What can hang from each mark:
J_296: J_7 J_332 J_357
J_332: J_210 J_296 J_610
J_7: J_210 J_296
J_357: J_296
J_655: J_210
J_210: J_357 J_655 J_714

Each row was made from one small tree. The marks that hang from a mark follow it in brackets, in the order of their numbers. Every link used is in the known rows. Write each row's tree.
Known rows:
J_332{J_610}: [-1.39 -1.90  1.43  0.22  1.70  0.01 -1.56  0.03  1.07  1.61  1.39  2.35
  0.18  2.26  2.62 -0.31  2.75  0.54  3.33  0.05]
J_7{J_210{J_714}}: [-1.59 -0.10 -1.71 -0.73  0.29 -1.05 -1.46 -1.63 -0.79 -0.04  0.34  1.46
 -5.07  2.06  3.07 -1.46  0.53 -0.21  0.87 -2.35]
J_296{J_332 J_357}: [ 0.15 -3.10  5.51 -1.44  0.83 -2.34  0.06  1.83  1.48  0.48  3.67  1.94
 -0.84  0.95  3.73  1.36  3.07 -0.30  1.79 -1.29]
J_332{J_210{J_655 J_714} J_296 J_610}: [-1.63 -2.15 -2.12  0.55 -1.29  0.73 -0.20 -3.48  0.89  5.24  5.98 -0.65
 -2.38 -0.83  0.96 -0.25 -0.10  2.35  5.33  4.46]
J_296{J_7{J_210} J_332 J_357}: [ 3.02 -3.79  2.93 -4.38  3.46 -2.61 -0.26  0.76  1.88 -0.52  3.85  1.22
 -1.28 -1.04  5.18  1.69  0.60 -0.45  0.57 -2.57]
J_7{J_210{J_655} J_296{J_332 J_357}}: [ 0.10 -3.08 -1.33 -2.49  1.64 -2.64  3.26 -1.51  0.79  2.49  3.62  4.18
 -4.57  0.62  2.24  2.61  1.54  3.17 -0.80 -4.06]
J_655{J_210}: [-1.18 -1.50  3.97  1.18  2.42 -0.20 -1.87  2.70  0.12 -0.01 -0.18  0.97
 -0.76  0.95  0.60  0.23  3.36  0.09  2.72 -1.90]
J_210{J_714}: [-2.31 -0.58  0.92  0.80 -1.07 -0.30 -1.14 -0.57  0.72  0.06  0.61  0.54
 -3.27  2.96  1.57 -2.76  1.63 -1.48  1.60 -0.98]
J_655{J_210{J_357{J_296{J_7}} J_714}}: [ 0.66  0.14  0.95  0.37 -0.32 -2.74 -0.04  1.43  0.46 -3.80 -2.71  0.71
 -1.57 -2.59  2.51 -2.72 -1.20 -3.68  4.90 -0.73]
J_296{J_7 J_332{J_210{J_714}} J_357}: [ 1.89 -4.08  4.88 -2.57 -0.78 -2.15 -0.68  0.43  3.82  2.23  5.48 -2.47
 -1.92 -2.20  5.36 -0.13 -0.85 -2.52  2.76  0.92]
J_332{J_210}: [-2.29 -0.97  3.29  0.78 -0.41  1.44 -3.52  1.95  1.81  2.93  3.35 -0.19
 -1.19  1.60  0.98 -0.01  2.51 -0.55  1.93 -1.75]
J_210{J_357}: [-4.29  1.50  2.04  0.88  0.31 -1.13 -1.76  0.94 -1.28  0.30  0.06  2.31
 -2.54  2.77  1.07 -2.71  3.64 -1.18  1.78 -3.14]
J_357{J_296{J_7 J_332}}: [ 3.44 -3.45  1.36 -1.25  0.59 -1.30 -0.88  1.55  2.90 -1.13  1.53  1.83
  2.44 -0.77  2.36  0.46  1.66 -2.41  2.85 -1.43]
J_357{J_296{J_7 J_332{J_610}}}: [ 4.11 -4.39  0.58 -1.95  1.65 -1.82 -0.57  0.13  3.14  0.20  1.71  2.49
  3.54 -1.99  4.24  1.56  0.80 -1.07  5.13  1.02]
J_655{J_210{J_357}}: [-3.20  0.93  3.65  1.48  2.14 -2.11 -1.72  2.37 -2.23 -0.24 -1.44  1.53
 -1.98  0.28  0.97 -1.10  3.32 -0.15  3.21 -2.59]
J_357{J_296}: [-0.22 -0.48  1.02  0.92 -1.21  0.40 -1.32  1.98  1.88 -2.41  0.31  3.34
  0.09  2.11  0.99 -0.17  1.71 -2.02  2.60 -2.02]
J_210{J_357{J_296{J_7}} J_655 J_714}: [-1.34 -0.61 -2.40  0.09 -2.27 -0.70  1.55 -1.36  1.17 -1.32 -0.36  1.63
 -3.85  0.29  0.42 -4.94 -1.78 -3.25  3.32 -1.25]
J_296{J_332{J_210}}: [-1.15 -2.54  3.89  0.07  0.13 -0.80 -3.12  1.29  1.13  4.87  4.05 -0.06
 -0.18  0.27  2.45  1.54  3.46  0.55  2.71 -1.56]
J_7{J_210}: [-1.58 -0.64 -0.37 -0.83  2.27  0.05 -2.26  0.50 -0.54  0.01  0.95  2.53
 -2.94  2.62  1.90  0.07  2.22  0.57  0.13 -3.91]
J_210{J_357{J_296} J_655 J_714}: [-3.49  0.62 -2.19  1.24 -3.68 -1.40  1.61 -1.53 -0.61 -0.52 -0.75  3.32
 -5.23  1.62  0.59 -3.90 -0.40 -2.05  3.53 -1.47]
J_296{J_7{J_210{J_655}} J_332 J_357}: [ 1.90 -5.36  1.56 -3.81  3.24 -1.37  1.53 -0.44  1.59  1.55  4.53  1.46
 -2.99 -0.35  3.26  0.79  0.15  1.01  0.71 -2.76]

Write each row's tree:
[ 3.24 -2.43  0.03 -4.01  4.29 -0.89  0.08 -0.64  2.19 -1.76  5.16  1.14
  0.65 -1.98  4.64  2.36 -0.54  1.21  2.60  2.12]
J_332{J_296{J_7{J_210} J_357} J_610}
[ 3.09 -5.45  4.43 -3.49  3.16 -2.39  0.48  0.53  3.24  0.93  4.41  1.07
  1.66 -1.23  5.84  1.44  1.15 -0.37  3.60  1.56]
J_296{J_7 J_332{J_610} J_357}
[-3.38  2.85 -4.70 -0.29 -0.49 -3.67  0.50 -2.81 -2.17  0.00 -1.70  3.29
 -6.35  1.46  2.28 -2.11  0.93  0.33 -0.45 -4.25]
J_7{J_210{J_357 J_714} J_296}
[-0.16 -3.48  1.29  0.40 -2.19  0.01 -0.64  0.67  1.92  4.42  4.09  1.78
 -1.02 -0.66  0.86  2.05  1.39  0.50  4.22 -1.25]
J_357{J_296{J_332{J_210{J_655}}}}
[ 0.32 -1.15  1.97 -1.12 -1.23 -1.13 -0.27 -1.24  2.61  1.67  6.64 -0.89
 -1.30 -2.13  4.99  1.61 -0.81  0.74  4.86  5.49]
J_332{J_210{J_714} J_296{J_357} J_610}
[-1.70  0.73  0.87  0.35 -1.47 -1.06 -2.02  0.75  0.83  1.94  1.32  2.90
 -0.13 -1.39  4.01  0.66  0.30 -0.89  6.00  0.20]
J_332{J_210{J_357{J_296}} J_610}
[ 2.82 -5.48  5.37 -3.16  2.22 -1.70 -1.18  1.09  4.11  3.82  6.50 -0.76
  1.60 -2.98  6.44  2.53  0.40 -0.39  4.42  2.16]
J_296{J_7 J_332{J_210 J_610} J_357}
[-2.04 -0.41 -0.41 -0.09  0.69 -3.97 -0.79 -1.42 -0.24  6.23  2.72  2.36
 -0.56 -1.62  3.97  2.14  3.27  2.13  3.59 -0.84]
J_7{J_296{J_332{J_210{J_357} J_610}}}
[-4.35  1.12 -4.85 -0.01  1.07 -1.58  1.55 -2.16 -1.88  2.13  0.01  4.58
 -6.15  2.47 -0.62 -1.50  2.11  2.38 -0.94 -5.92]
J_7{J_210{J_357 J_655} J_296}
[-4.54  1.58 -6.33 -0.05 -0.65 -2.50  2.37 -4.46 -2.17  1.78 -0.79  3.51
 -8.15  2.10  0.38 -2.97  0.22  1.59 -0.37 -4.52]
J_7{J_210{J_357 J_655 J_714} J_296}
[-3.33 -0.16  3.69  0.19 -0.12 -2.52 -2.91  1.04 -1.03  4.74  3.03  0.68
 -1.54 -0.28  2.97  0.14  3.61 -0.11  3.20 -2.18]
J_296{J_332{J_210{J_357}}}
[-2.40  2.02 -0.68  1.03 -3.31 -2.71 -0.13 -0.33 -0.39 -2.54 -1.62  3.06
 -3.35  1.18  2.59 -2.94  0.04 -3.44  3.33 -1.55]
J_210{J_357{J_296} J_714}
[-1.41  1.53  1.14  1.37 -1.65 -3.55 -0.10  1.07 -1.38 -3.00 -3.19  2.19
 -2.81 -1.38  2.42 -1.56 -0.03 -2.36  5.07 -0.80]
J_655{J_210{J_357{J_296} J_714}}
[-3.90 -0.69 -0.82  0.54 -0.92 -2.24  0.58 -1.29 -0.40  6.86  3.25  2.01
 -3.61 -0.11 -0.26 -0.05  3.29  2.02  1.37 -3.65]
J_7{J_296{J_332{J_210{J_357 J_655}}}}
[ 3.11 -3.37  2.52 -1.11 -0.49 -0.52 -2.65  1.97  4.05  1.49  3.51  0.07
  2.02 -2.35  2.63  1.77  0.60 -2.20  3.85 -1.01]
J_357{J_296{J_7 J_332{J_210}}}
[-0.57 -3.24  1.42 -0.39 -0.75 -2.43 -2.02 -2.08  1.00  5.98  3.55 -0.52
 -1.28 -1.52  5.44  0.98  1.24  0.76  5.18  2.46]
J_296{J_332{J_210{J_714} J_610}}
[ 1.56 -3.00  0.33 -0.56 -2.62 -2.77 -1.26 -1.44  1.90  3.69  2.85  1.31
  0.02 -2.70  6.20  2.19 -0.65 -0.30  6.79  2.92]
J_357{J_296{J_332{J_210{J_714} J_610}}}
[-3.61  0.28  0.25  1.40 -2.91  0.47 -0.54  0.94  0.78  2.20  1.75  2.57
 -3.32  0.48  0.20 -1.09  0.44 -0.90  3.87 -2.39]
J_332{J_210{J_357{J_296} J_655}}
[-2.72  0.66  0.52  0.59 -0.69 -3.35 -1.21 -0.10 -0.21  4.92  2.37  1.70
 -1.95 -0.61  1.94  0.93  3.84  0.66  1.51 -3.58]
J_7{J_296{J_332{J_210{J_357}}}}
[ 0.46 -1.63 -1.73 -2.09  1.51 -0.59 -1.53 -1.28  1.25 -0.83  0.62 -0.19
 -3.69  1.08  2.74 -2.45 -0.75 -1.46  0.37 -2.26]
J_296{J_7{J_210{J_714}}}
[ 1.86 -1.74  3.21 -1.68  1.68  0.45 -0.11  1.47  3.57 -3.12  5.26 -0.48
  1.02 -0.15  0.98 -0.01  1.41 -1.38  1.09  1.26]
J_332{J_296{J_7 J_357}}
[-0.69 -0.09  0.52 -0.85  1.74 -0.50 -2.65 -0.48  0.92  2.73  4.88 -1.02
  1.45 -2.67  2.05  0.02  1.34  0.28  4.78  2.43]
J_332{J_210{J_357} J_296{J_7} J_610}
[-0.46 -3.29 -0.49  0.40 -4.09 -1.15  0.26 -1.30  1.65  4.16  3.39  1.00
 -3.16 -0.98  1.88  0.46 -0.59 -0.51  4.65  0.44]
J_357{J_296{J_332{J_210{J_655 J_714}}}}
[-1.32 -2.34 -0.92 -0.29 -0.44 -2.98  1.52 -1.64 -1.16  2.96  1.12  5.19
 -0.87 -0.79  2.98  0.39  1.75  1.32  6.12 -0.22]
J_210{J_357{J_296{J_332{J_610}}} J_655}
[-0.43  0.74  0.12 -0.17 -3.03 -1.19 -1.85  0.29  2.12 -0.53  0.71 -0.24
 -2.04 -1.85  2.96 -2.96 -1.96 -4.56  3.94 -0.69]
J_332{J_210{J_357{J_296{J_7}} J_714}}
[ 1.45 -1.62  2.84 -1.52 -1.12 -0.02 -0.76  0.11  4.19 -0.48  6.78 -3.43
 -1.15 -2.10  2.82 -0.22 -1.49 -2.28  2.42  3.28]
J_332{J_210{J_714} J_296{J_7 J_357}}
[-1.65  0.51 -0.35 -1.92  3.09 -1.15 -2.02  0.30 -0.97 -0.67  0.02  1.48
 -2.80  0.88  2.34 -2.33  1.24 -1.16  0.46 -4.61]
J_296{J_7{J_210{J_357}}}
[ 0.92 -4.30  4.53 -2.27  1.91 -2.92  0.38  0.38  1.42  1.90  3.98  2.44
  0.22 -0.25  5.87  2.34  2.38  0.88  3.86  1.24]
J_296{J_332{J_610} J_357}
